Known rows, with every way that one mark hangs from another
femu(fitop samevit(dodi rulan(turebo) tevu)): [ -6 -10  -6 -45  31 -11 -22   6  13 -33 -10 -57 -37 -20 -29  43 -20  46
  34 -11 -38   1]
nuro(dodi(samevit(rulan(turebo) tevu)) fitop(femu)): [ 10  18  10 -35  22 -40 -36  12   8 -33  27 -41 -10 -37   4  33 -29  16
  29  -1 -41  28]
nuro(dodi femu(fitop samevit)): [ -3  -7  41 -60   6 -38 -22  19   8 -30   5 -28 -11 -20 -19  17 -16  16
   8  25 -49  18]
femu(samevit(dodi(fitop nuro) rulan(turebo) tevu)): [ -5  11   0 -64  21 -21 -38   7  -4 -25  -2 -58 -46 -15 -21  37  -5  38
  22 -17 -38   7]
nuro(femu(samevit(rulan(turebo)))): [  2  -7  -8 -41  12   2  -7  21  15 -15   1 -23 -16 -19 -13  30 -18  31
   6  -8 -15  -4]
dodi(femu fitop nuro): [-21  25  42 -51  16 -33 -38  10   8 -13   8 -19 -17 -17  -2  21   2  -7
   3  10 -41  26]
nuro(dodi): [  1  23  11 -39  -7 -32 -13   3   3 -23  10 -25 -17 -23 -18  12 -13   7
  15  12 -34  14]
femu(fitop(dodi(samevit(tevu)))): [-11   2  22 -40  31 -33 -17  13  17 -55   4 -38 -17 -34  -8  32 -25  14
  43   2 -44  23]
dodi(samevit): [ -9  14  -2 -28  15 -18 -13  15  12 -25   3 -19 -13 -25  -9  27 -22   8
  17   4 -26  11]
samevit(dodi(femu fitop) rulan(turebo) tevu): [-13  26   7 -46  24 -20 -33  16  14 -17  -1 -64 -31 -24  -8  38 -10  24
  25  -5 -44  15]
nuro(dodi femu(samevit) fitop): [ 11   6  36 -56   3 -45 -21  22   6 -19  16 -28  -7 -26 -10  16 -16  13
  -3  27 -51  20]
samevit(rulan tevu): [  2  21  -7 -27  22 -14   8  10   9 -26  -4 -43 -33 -16 -10  33 -18  34
  27 -25 -20  -1]
samevit(dodi(femu fitop nuro) rulan tevu): [-12  33  36 -58  22 -42 -41  19   2 -20   3 -60 -44 -21  -6  30   1  22
  23   1 -48  19]
fitop(femu(samevit)): [ -8   1  19 -30  28 -17 -11  17  13 -19   2 -17 -19 -18  -7  13 -26  11
  11  12 -33  13]
nuro(fitop): [ -5  18  15 -25  14 -27  -9   4  14 -21  11 -18 -10 -19  -7  30 -15   5
   4  -1 -39  18]
fitop(dodi(samevit(rulan)) femu): [ -7   5  22 -21  16 -24 -26  26  13 -33  23 -18 -20 -34   8  20 -36   2
  42   8 -21  20]
tevu(femu): [-14  20  11 -27  17 -18  -9   8  10 -24 -11 -20 -11 -18 -17  19 -17   1
  23  -1 -37   3]
samevit(dodi rulan tevu(femu)): [ -5  26   6 -33  24 -27 -13  17   6 -32 -15 -64 -38 -20 -22  28 -18  31
  43 -11 -45  -3]
dodi(fitop nuro(femu) samevit(rulan tevu)): [ -3  24  30 -61  22 -37 -25  33  -1 -35   9 -43 -26 -21   4  37  -7  26
  14 -16 -38  18]
femu(samevit(dodi rulan)): [ -3   3  -2 -35   9 -15 -19  16   7 -11  -4 -42 -43 -18 -22  27 -23  32
  24   4 -26  -4]
nuro(dodi(samevit(rulan tevu)) fitop(femu)): [  9  22  29 -35  23 -52 -31  20   5 -31  27 -44 -19 -35   8  29 -31  16
  29   6 -46  27]

Rows
[ -2  14  39 -54   1 -37 -14  21   5 -39  17 -21 -17 -28 -11   8   2   5
  13  13 -34  25]
fitop(dodi(nuro(femu)))
[  4  -2 -28 -37  28   6  -1   6  13 -20 -10 -40 -29 -22 -16  35 -22  41
  26 -26 -15 -10]
femu(samevit(rulan(turebo) tevu))
[-18  12  24 -36  39 -29 -10   5  13 -45 -18 -39 -14 -14 -19  30 -16  17
  34 -11 -55   8]
samevit(tevu(femu(fitop)))
[-19 -25  12 -35  19  -5 -33  -1  16 -33  -2 -20 -12 -23 -18  33 -33  11
  49  -5 -31   0]
tevu(femu(fitop(dodi) samevit(rulan(turebo))))
[  8   9   8 -60  16 -24 -21  26   6 -45  16 -40 -19 -40  -6  28  -7  26
  33 -10 -22  17]
fitop(dodi(nuro(femu) samevit(rulan(turebo) tevu)))
[ -6  -5  30 -49  11 -19 -36  16   9 -10  13 -21 -32 -32  -4  17 -16  10
  30  17 -20   7]
fitop(dodi(femu(samevit(rulan)) nuro))
[-14  -6  32 -42  10 -32 -41   7   6 -40  22 -15 -24 -28  -6  36 -19   5
  41   0 -24  20]
femu(fitop(dodi(nuro samevit(rulan))))
[  0   6  14 -38  43 -21  -1  19  13 -31  -7 -40 -25 -21  -6  15 -24  25
  19   1 -38  11]
fitop(femu(samevit(tevu)))
[-13   6  40 -47  26 -37 -27   4   3 -51   1 -39 -28 -21 -14  28 -12  16
  54 -16 -45  11]
samevit(rulan tevu(femu(fitop(dodi(nuro)))))
[ -1  24  18 -51  25 -35 -40   9   9 -17  14 -58 -29 -33 -13  35   4  22
  19   2 -47  20]
samevit(dodi(femu nuro(fitop)) rulan(turebo) tevu)
[ -7   3  13 -49  23 -27 -43  10  15 -28   9 -43 -13 -37  -8  41 -21  18
  38   7 -37  16]
nuro(dodi(femu(fitop) samevit(rulan(turebo) tevu)))
[  4   2  10 -54  37 -18 -33   8  12 -10   9 -39 -22 -30  -6  38  -8  25
  14  -6 -33   8]
dodi(femu(samevit(rulan(turebo) tevu)) nuro(fitop))
[  1   8  12 -36  34 -26 -15  24   8 -27  -3 -61 -46 -22 -13  20 -25  39
  32   1 -39   6]
fitop(femu(samevit(dodi rulan tevu)))
[-11   9  46 -55   5 -44 -33  19   2 -33  10 -38 -33 -12 -22  30   4  23
  14   5 -46  18]
samevit(dodi(nuro(femu(fitop))) rulan)
[  0   3  -5 -37  33 -13 -19  18  12 -27  -2 -58 -37 -24 -17  25 -24  39
  31  -4 -34   5]
fitop(femu(samevit(dodi rulan(turebo) tevu)))
[ 17  18   8 -53  10 -38 -26  25   8 -33  22 -46  -6 -38  -4  38 -18  26
  16  -2 -41  20]
nuro(dodi(samevit(rulan(turebo) tevu)) femu fitop)
[ -2   2  20 -49  35 -19 -11  22  20 -26  -6 -45 -23 -38  -5  15 -23  19
  32  19 -38  12]
fitop(dodi(femu(samevit(tevu))))
[  7  -2  15 -35   9 -27 -38   4   9 -13  27 -22 -13 -27  -4  24 -29  12
  14  10 -34  18]
nuro(dodi fitop(femu(samevit(rulan(turebo)))))
[  6  -1  31 -32  34 -31 -15  19  15 -33  17 -42 -27 -31   9  24 -36  23
  35  -1 -40  19]
nuro(fitop(dodi femu(samevit(rulan tevu))))
[-21 -12  33 -42  32 -17 -26  13  23 -14  -5 -18 -14 -20 -11  28 -20   8
  13  21 -41  11]
dodi(femu(fitop samevit))
[-14   8  19 -30  35 -23  -9   5  12 -38 -13 -42 -24 -12 -14  39 -22  24
  43 -23 -43  -1]
samevit(rulan tevu(femu(fitop)))
[-15  15  34 -49  28 -42 -35   7  -1 -43  -8 -59 -40 -14 -28  34  -4  26
  43 -10 -54   6]
samevit(dodi(nuro) rulan tevu(femu(fitop)))
[ -3  18  -2 -30  32 -18 -13  22   7 -30 -11 -43 -22 -26  -8  35 -31  23
  43 -18 -32  -4]
dodi(samevit(rulan tevu(femu)))
[  4   1  21 -55   9 -20 -15  24   2 -15   6 -22 -30 -17 -13  22  -8  28
   6  -2 -20   0]
dodi(nuro(femu(samevit(rulan))))
[  3  10  -8 -48  18 -17 -26   8   5 -42  15 -36 -25 -39  -9  32 -13  22
  44 -16 -15  12]
fitop(dodi(nuro samevit(rulan(turebo) tevu)))
[ -7  -5  11 -45  31 -24 -18  14  10 -31 -11 -61 -46 -15 -24  39 -23  44
  36  -7 -43   0]
femu(fitop samevit(dodi rulan tevu))
[ 10   7   8 -42  21 -27 -17  27  21 -42  21 -42  -5 -42   4  40 -23  21
  28  -7 -35  22]
nuro(femu fitop(dodi(samevit(rulan(turebo) tevu))))
[-12  19  11 -55  30 -19 -45  16   7 -19   9 -38 -20 -29   4  42  -9  14
  23 -12 -31  18]
dodi(femu fitop nuro samevit(rulan(turebo) tevu))
